What can hang from each mark:
noze: bize vove
gavi: guta kazos lemak
vove: guta
bize: rigotol vobap
vobap: tife
kazos: gavi
doda: fumami
punas: rolo
lemak: rolo
guta: gavi vove
rolo: fumami punas rigotol
vuve: punas
fumami: doda
numan: gavi tife

Known rows, with every way that one mark hangs from another:
numan(gavi(kazos) tife): [ 3.239  1.507 -1.943  0.802 -1.740  1.494 -1.518  2.560 -3.545 -1.637
 -3.427  1.571  3.276 -3.680  1.176 -2.735  1.834 -0.158 -2.361 -1.430
  2.099  3.757 -0.797 -0.734 -0.217 -0.212  2.797  2.453]
kazos(gavi(guta(vove) lemak(rolo))): [ 2.198  0.247 -1.488  1.491  0.330  0.677  0.308  1.580 -2.264  0.867
 -7.718  3.393  4.370  2.400  1.848 -3.101 -2.410 -2.001 -2.221 -0.585
 -0.271  4.067 -0.031 -2.647 -1.334  2.309  1.642  1.171]
vove(guta(gavi(kazos lemak(rolo(fumami(doda) rigotol))))): [ 2.255 -4.435 -5.656  3.928 -2.742 -3.188 -4.633  0.950 -1.727 -2.534
 -5.063  4.112 -0.383  3.619  2.585 -1.836  2.146 -5.180  1.377  1.442
  1.457  4.009 -4.183 -2.757 -0.175  2.158 -1.383 -1.352]
doda(fumami): [-0.472 -1.484 -0.811 -0.250 -1.049 -1.039 -1.246  0.805 -0.139 -1.201
 -0.516 -0.878 -1.811  0.881  0.106  1.144  0.928 -1.040 -0.596  0.238
 -1.146  0.847 -1.348 -1.392  0.854  0.315 -2.420 -0.962]
vobap(tife): [ 1.648 -0.456 -0.739  0.287 -0.033  0.415 -0.305  0.018  0.245  0.264
 -0.265 -2.364  0.180 -1.494 -0.273 -1.289 -0.790  1.045 -0.847  0.004
  0.973  0.334  0.593 -1.514 -0.151  0.055  0.068  0.474]
lemak(rolo): [-0.618 -1.096  0.162  1.261 -0.054 -0.355 -0.323 -0.204  0.001  0.857
 -0.315  0.660 -0.479  1.224 -0.222  0.396 -2.139 -1.422  0.201  0.688
 -0.922 -1.766  0.004 -0.833  0.393  0.478 -0.531 -1.159]
lemak(rolo(fumami)): [-0.235 -3.098 -1.136  0.866 -1.163 -0.638 -0.587  0.414  0.171  0.258
 -0.788  2.079 -1.036  1.865 -0.988  1.042 -0.693 -2.473  0.791  0.436
 -0.852 -1.240 -1.597 -1.461  0.306  1.052 -0.760 -1.516]
guta(vove): [ 1.391  0.159 -0.617 -0.395  0.152  0.244  1.583  1.685 -0.829  1.034
 -2.455  0.413  1.026 -0.578  0.610 -0.827  1.096  0.868 -1.050 -0.768
 -0.270  2.765 -0.961 -2.431 -0.313 -0.223  0.670  0.650]
gavi(guta(vove) kazos lemak): [ 3.775  0.346 -0.120 -0.278  1.951  0.433 -1.245  1.416 -2.588  0.112
 -6.602  2.927  5.572  0.268  3.031 -3.649  1.047 -1.425 -3.764 -1.056
  0.162  4.665 -0.197 -0.797  0.489  0.156  2.707  1.399]
kazos(gavi(guta lemak(rolo(punas)))): [ 2.095 -1.638 -1.816  2.093  0.075 -0.407  0.312  0.089 -1.431 -1.289
 -4.249  3.956  3.679  2.923  0.368 -0.486 -2.009 -4.504 -0.205  0.128
  2.761  0.011 -0.003 -1.371  0.030  3.319  0.394  0.590]
guta(gavi): [-0.064  0.458 -1.485  0.603 -0.877  0.619  0.503  0.246 -1.165 -0.257
 -0.981  0.936  0.696 -0.004  1.094 -2.246  0.719  0.409  0.384  0.121
  0.992  2.061 -0.526 -0.968 -1.459  0.710  0.309  1.764]
punas(rolo(fumami rigotol)): [ 1.123 -2.793 -3.305  0.651 -1.718 -0.564 -2.379 -0.485 -0.658 -0.170
 -1.098  1.849 -2.299  2.940 -0.291  4.482  2.100 -2.286  2.873  1.046
  0.374 -0.200 -2.597 -2.882  0.587  1.781 -4.108 -1.849]
bize(rigotol vobap): [-0.609  0.385 -2.250  0.651  2.679 -1.035 -0.520 -0.559  0.789  1.239
 -3.294 -0.900 -0.313  0.327  0.099  0.553 -1.721  1.836 -1.452 -0.477
 -0.462  0.151 -0.956 -3.489  0.668  1.189  0.130  1.766]
numan(gavi(guta(vove) kazos lemak) tife): [ 5.839  1.380 -2.961  0.746  0.004  1.761 -1.525  4.476 -5.115 -1.196
 -8.990  4.013  6.665 -3.302  3.400 -5.269  1.187 -0.620 -4.502 -2.108
  2.530  7.722 -1.398 -2.393 -0.465  0.061  5.239  3.350]
kazos(gavi(lemak)): [-0.258  0.985 -1.669  0.900 -0.477 -0.283 -0.452 -1.255 -0.210 -1.178
 -3.126  0.829  1.789  1.585  1.734 -0.848 -1.182 -1.312 -0.137 -0.629
  0.833  2.443  0.161  1.728 -1.921  1.959  0.763  1.642]
numan(gavi(kazos lemak) tife): [ 2.731  1.041 -2.947  1.488 -0.932  0.465 -2.450  1.482 -3.113 -2.294
 -4.771  2.162  3.657 -2.932  3.016 -2.367  0.314 -1.342 -2.256 -1.379
  2.843  4.237 -1.172  1.043 -0.605  0.126  3.789  2.641]
noze(bize(vobap)): [-0.014  0.932 -2.635  0.934  1.656  0.159  0.938  1.107 -0.212  1.955
 -2.782 -1.051  0.413  1.502 -4.654  0.725 -1.253  1.155 -2.592  0.072
  1.262  0.363 -0.888 -4.391 -0.523  1.358  2.639  1.897]
fumami(doda): [-1.221 -1.703 -1.134  0.457 -1.353 -0.984 -1.607  1.233 -0.135 -0.287
 -0.063 -0.453 -1.212  0.205 -0.820  0.864  1.210 -0.870  0.680  0.155
 -0.778  0.737 -1.070 -1.409  1.270  0.267 -1.549 -0.777]
kazos(gavi(guta lemak(rolo(punas rigotol)))): [ 3.562 -2.472 -3.285  1.882  0.483 -1.769  0.525  0.147 -1.134 -2.272
 -3.960  4.017  1.846  4.125  0.642  1.419 -0.643 -4.297  0.858  0.703
  3.328 -0.085 -0.581 -2.672 -0.397  4.202 -2.065 -0.388]
gavi(guta kazos): [ 2.686  0.538  1.538 -0.527  0.901  1.113 -1.985  0.800 -2.136 -0.309
 -2.852  1.755  4.248  0.193  0.487 -3.123  1.291 -1.070 -2.808 -0.320
 -0.296  1.519  1.010 -0.174  1.402  0.074  0.986  0.523]
vuve(punas): [ 0.667 -1.523 -0.703  1.180 -0.228  0.368  1.349 -0.094 -0.503 -1.054
  0.540  1.314 -0.506  1.203 -0.702  1.617  0.959 -1.219  0.933  0.847
  1.290 -1.030 -0.442 -0.879 -0.792  0.640 -0.102 -0.414]
punas(rolo(rigotol)): [ 0.659 -0.839 -2.089  1.035 -0.660 -0.167 -1.966 -1.066 -0.814  0.470
 -0.597  0.449 -1.723  2.205  0.451  3.977  0.681 -1.214  2.210  1.217
  0.327 -0.647 -0.913 -2.377  0.762  1.152 -4.004 -1.375]
noze(bize vove(guta(gavi(lemak(rolo(punas)))))): [ 2.730 -2.528 -5.863  5.625 -1.342 -0.495  2.085  2.359 -1.887  0.948
 -5.643  4.407  1.984  2.714 -2.838 -3.176 -1.549 -3.229 -0.338  0.858
  5.343  2.870 -3.253 -5.141 -1.981  2.192  4.892  1.691]
numan(gavi(kazos)): [ 1.807  0.820 -0.412 -0.010 -1.131  1.649 -2.282 -0.205 -2.170 -1.419
 -1.756  1.286  2.214 -1.915  2.308 -3.291  1.770 -0.728 -1.720 -0.645
  0.992  1.981 -0.342  1.250 -0.040  0.068  1.793  1.881]
rolo(fumami punas rigotol): [ 3.227 -4.533 -3.677 -0.324 -0.789 -2.381  1.409  0.858  0.416 -2.595
  0.866  2.510 -2.065  1.858 -1.216  4.332  4.230 -2.483  2.637  0.441
  3.373 -0.879 -3.229 -2.951  0.417  2.125 -3.256 -1.316]
guta(gavi(kazos lemak) vove): [ 2.025  0.626 -2.139  0.552  0.345  0.150 -0.205  0.195 -2.623 -0.387
 -5.719  2.461  4.175  0.107  4.314 -3.970  1.979 -0.744 -2.165 -1.077
  1.300  6.055 -1.460 -0.788 -1.505  0.540  2.405  3.212]
bize(vobap(tife)): [ 2.093 -0.125 -2.293  1.202  1.135  0.759 -0.573 -0.181  0.813  1.103
 -1.923 -4.008  0.262 -1.400 -1.808 -0.735 -1.824  1.679 -1.890  0.338
  1.594  0.388  0.590 -3.394  0.112  0.517  0.607  1.699]

Rows:
[ 6.383 -5.335 -3.681  0.480  1.045 -2.240 -0.324  2.148 -2.196 -1.569
 -6.004  6.039  3.007  3.372  1.595  1.128  3.142 -5.330 -0.961 -0.044
  2.757  2.064 -3.401 -4.712  1.265  2.677 -1.120 -1.032] -> gavi(guta(vove) kazos lemak(rolo(fumami punas rigotol)))
[ 1.394  1.205 -1.061  0.703  0.233  0.618 -0.999  0.129 -1.393 -1.068
 -4.967  2.293  3.914  1.719  1.400 -2.761 -1.370 -1.498 -1.249 -0.441
  0.864  3.109  0.879  0.736 -1.311  2.177  1.430  1.674] -> kazos(gavi(guta lemak))
[ 1.249 -0.456 -1.929  1.851  0.220 -0.129 -0.604  0.074 -2.576  0.684
 -6.075  3.175  3.815  1.429  4.187 -3.544 -0.105 -2.202 -2.055 -0.377
  0.372  4.295 -1.429 -1.614 -1.133  1.002  1.779  2.114] -> guta(gavi(kazos lemak(rolo)) vove)
[ 0.524  0.380 -1.570  1.035  0.173 -0.153 -1.809 -1.431 -1.724 -1.353
 -3.396  2.001  3.255  0.677  3.737 -3.033  0.884 -1.712 -1.136 -0.251
  1.522  3.263 -0.417  1.746 -1.178  0.912  1.672  2.575] -> guta(gavi(kazos lemak))
[ 2.415  1.024 -1.109 -0.025 -0.549  1.249  0.707  1.368 -2.997  0.453
 -4.477  1.953  3.973 -0.509  2.581 -4.330  3.392  0.520 -2.243 -1.131
  0.626  5.611 -1.088 -2.676 -1.170  0.122  1.327  2.936] -> guta(gavi(kazos) vove)
[ 5.907 -3.393 -2.322  0.990  2.172 -1.808  0.081  1.408 -2.349 -1.017
 -5.571  4.522  3.527  2.724  2.346  0.487  1.722 -4.144 -1.574  0.160
  2.790  1.513 -1.780 -4.152  1.451  2.130 -0.942 -0.601] -> gavi(guta(vove) kazos lemak(rolo(punas rigotol)))
[ 0.350 -2.641 -2.711  1.821 -0.974 -0.855 -2.395 -1.049 -1.503 -1.162
 -4.089  4.074  2.172  2.531  2.828 -1.937  0.202 -4.141 -0.326  0.234
  0.566  2.023 -2.062  0.307 -0.899  1.980  0.958  1.095] -> guta(gavi(kazos lemak(rolo(fumami))))
[ 2.066 -1.198 -0.818  1.117  1.633 -0.092 -0.306  1.666 -1.614  1.342
 -5.822  3.044  2.957  1.492  1.941 -2.045 -2.639 -1.968 -2.005  0.005
 -0.531  2.109 -0.463 -2.512  0.227  0.807  1.742 -0.184] -> gavi(guta(vove) lemak(rolo))
[ 4.147 -3.088 -4.431  1.769  0.595 -2.137  1.121  0.228 -2.299 -1.330
 -4.758  4.192  2.293  2.602  3.663  0.199  2.756 -3.546  0.030  0.143
  3.947  2.992 -2.933 -4.095 -0.613  2.561 -1.284  1.191] -> guta(gavi(kazos lemak(rolo(punas rigotol))) vove)
[ 6.739 -0.511 -4.197  1.825  0.229  0.097 -1.633  4.387 -4.935 -1.241
 -8.953  4.639  4.505 -0.983  3.446 -2.822  0.442 -1.910 -3.311 -0.794
  2.259  5.946 -1.943 -4.556 -0.368  1.258  2.151  1.399] -> numan(gavi(guta(vove) kazos lemak(rolo(rigotol))) tife)
[ 3.054 -0.936 -3.250  3.864 -0.295 -1.841 -2.542 -1.107 -1.704 -1.668
 -4.586  3.229  1.405  2.678  4.120 -3.376 -0.515 -3.129  0.032  1.559
  2.287  2.702 -1.416 -0.913 -1.362  1.252  0.371 -0.222] -> vove(guta(gavi(kazos lemak(rolo(rigotol)))))
[ 2.117  0.959 -2.064  2.829 -0.573 -0.158 -2.453 -0.884 -1.978 -1.635
 -4.600  2.610  3.697  0.344  4.027 -5.796  0.334 -1.912 -1.044  0.359
  2.592  4.578 -0.793  1.285 -1.299  0.029  3.518  1.845] -> vove(guta(gavi(kazos lemak)))
[ 2.093 -6.175 -4.752  0.084 -2.099 -3.257 -0.226  2.194  0.213 -2.892
  0.868  1.945 -3.297  2.064 -2.065  5.304  5.517 -3.319  3.347  0.457
  2.626 -0.156 -4.355 -4.335  1.573  2.438 -4.885 -2.124] -> rolo(fumami(doda) punas rigotol)
[ 1.736 -2.319 -3.304  1.471 -0.827 -0.489 -1.006  0.642 -2.436 -0.056
 -6.510  4.574  3.230  2.042  3.417 -2.825  1.248 -3.237 -1.318 -0.659
  0.337  4.870 -3.021 -2.227 -1.258  1.677  1.556  1.717] -> guta(gavi(kazos lemak(rolo(fumami))) vove)
[ 6.613 -1.512 -3.817  2.225 -0.151  0.773 -0.175  4.477 -5.162 -1.307
 -8.178  5.813  6.395 -2.054  2.424 -3.044  0.625 -3.688 -3.427 -1.464
  4.425  4.667 -2.207 -4.548  0.975  1.212  4.086  2.247] -> numan(gavi(guta(vove) kazos lemak(rolo(punas))) tife)
[ 2.882 -1.835 -2.843  4.242 -0.698 -1.155 -1.201 -0.825 -1.962 -1.718
 -3.749  4.333  3.407  1.583  3.005 -3.473 -0.244 -4.940 -0.035  0.934
  4.588  1.440 -1.723 -0.733 -0.049  1.271  2.355  0.839] -> vove(guta(gavi(kazos lemak(rolo(punas)))))
[ 3.547 -1.521 -2.394  1.667  0.240  0.011  1.803  1.794 -2.212 -0.245
 -6.627  4.509  4.688  2.532  1.005 -1.375 -0.820 -3.580 -1.242 -0.582
  2.489  2.869 -0.941 -3.789 -0.499  3.048  1.084  1.200] -> kazos(gavi(guta(vove) lemak(rolo(punas))))
[ 1.302 -5.302 -4.266  2.175 -2.481 -1.624 -1.697  2.110 -1.399 -2.257
 -4.684  4.922  1.912  3.811 -1.077  0.994  0.751 -6.465  1.110  0.123
  1.899  1.205 -2.717 -3.286  1.036  4.317 -1.360 -0.611] -> kazos(gavi(guta lemak(rolo(fumami(doda) punas))))
[ 4.542 -1.536 -1.359  0.744  2.289 -1.245 -1.546  1.115 -2.319  0.056
 -6.626  3.554  3.251  2.560  3.087 -1.282  0.129 -2.653 -2.556  0.119
 -0.041  2.845 -0.841 -3.050  0.561  1.363 -0.331 -0.628] -> gavi(guta(vove) kazos lemak(rolo(rigotol)))
[ 3.052 -0.832 -0.007  0.909  1.876  0.095 -1.727  1.137 -2.636  1.064
 -6.839  3.498  5.101  1.414  2.818 -3.075 -1.114 -2.795 -3.611 -0.353
 -0.692  2.853 -0.177 -1.717  0.927  0.651  2.173  0.377] -> gavi(guta(vove) kazos lemak(rolo))
[ 2.743 -3.269 -3.853  2.233  0.317 -2.473 -0.308 -1.300 -1.500 -2.356
 -2.326  3.716  1.222  3.138  3.042  0.932  1.655 -4.387  1.023  0.950
  4.135  0.169 -1.965 -1.664 -0.229  2.894 -1.939  0.525] -> guta(gavi(kazos lemak(rolo(punas rigotol))))
[ 3.720 -0.552 -2.822  1.248  0.698 -0.693  0.429  1.607 -1.964 -0.052
 -7.461  3.403  2.540  3.582  2.057 -1.185 -1.105 -1.762 -1.167  0.044
  0.333  3.997 -0.630 -3.938 -1.731  3.076 -0.903  0.243] -> kazos(gavi(guta(vove) lemak(rolo(rigotol))))
[ 3.109 -1.710 -0.771  1.111  2.084 -1.548 -2.998 -0.305 -1.475 -0.967
 -4.184  3.126  2.223  3.142  2.460 -0.363 -0.862 -3.438 -1.492  0.979
  0.221  0.087  0.132 -0.565  0.937  1.715 -1.005 -1.256] -> gavi(guta kazos lemak(rolo(rigotol)))
[ 4.585 -5.083 -5.667  1.429 -0.473 -2.444  0.832  0.859 -2.150 -1.999
 -5.263  5.667  1.736  3.283  2.932  0.793  4.188 -4.577  0.658 -0.046
  3.926  3.469 -4.558 -4.611 -0.815  3.166 -1.413  0.810] -> guta(gavi(kazos lemak(rolo(fumami punas rigotol))) vove)
[ 1.859 -2.238 -3.638  4.507 -0.984 -1.329  0.249 -0.379 -1.015 -1.343
 -2.769  3.877  1.224  1.568  2.288 -2.378 -1.839 -4.108  1.612  1.429
  4.715  0.687 -1.998 -1.453 -0.783  1.404  1.985  0.263] -> vove(guta(gavi(lemak(rolo(punas)))))
[ 2.210 -3.686 -5.529  1.420 -0.622 -1.917  0.640  1.242 -1.118 -0.512
 -5.299  4.106 -0.666  3.244  3.001  0.121  1.059 -2.262  1.291  0.344
  1.151  3.996 -4.036 -4.083 -2.405  2.592 -1.298  0.319] -> guta(gavi(lemak(rolo(fumami rigotol))) vove)
[ 5.013 -3.624 -2.643  0.335  1.263 -1.629 -1.874  1.897 -2.168 -0.556
 -7.090  5.035  2.808  3.389  2.439 -0.615  1.571 -3.696 -1.905  0.011
 -0.095  3.336 -2.499 -3.499  0.480  1.973 -0.591 -1.018] -> gavi(guta(vove) kazos lemak(rolo(fumami rigotol)))
[ 3.452 -2.890 -4.557  3.443 -1.380 -2.222 -2.884 -0.400 -1.509 -2.257
 -5.055  4.674  0.898  3.321  3.339 -2.725  0.946 -4.225  0.739  1.297
  2.290  3.202 -3.122 -1.326 -1.469  1.900  0.185 -0.590] -> vove(guta(gavi(kazos lemak(rolo(fumami rigotol)))))
[ 4.185  0.720  0.900 -0.936  1.121  1.509 -0.393  2.553 -2.980  0.825
 -5.280  2.301  5.220 -0.334  1.105 -3.988  2.416 -0.154 -3.878 -1.122
 -0.486  4.274  0.039 -2.697  0.917 -0.243  1.658  1.184] -> gavi(guta(vove) kazos)
[ 1.427 -2.255 -2.650  2.203 -0.908  0.207 -0.545 -1.192 -1.323 -0.580
 -0.184  1.870 -2.264  3.393 -0.365  5.615  1.737 -2.365  3.110  2.004
  1.773 -1.655 -1.339 -3.296  0.058  1.780 -4.052 -1.803] -> vuve(punas(rolo(rigotol)))
[ 1.111  0.550 -2.911  3.091 -0.760 -0.422 -1.032 -0.389 -0.997 -1.264
 -3.477  2.138  1.526  0.337  3.212 -4.646 -1.235 -1.136  0.544  0.758
  2.673  3.755 -1.112  0.557 -2.113  0.260  3.137  1.319] -> vove(guta(gavi(lemak)))
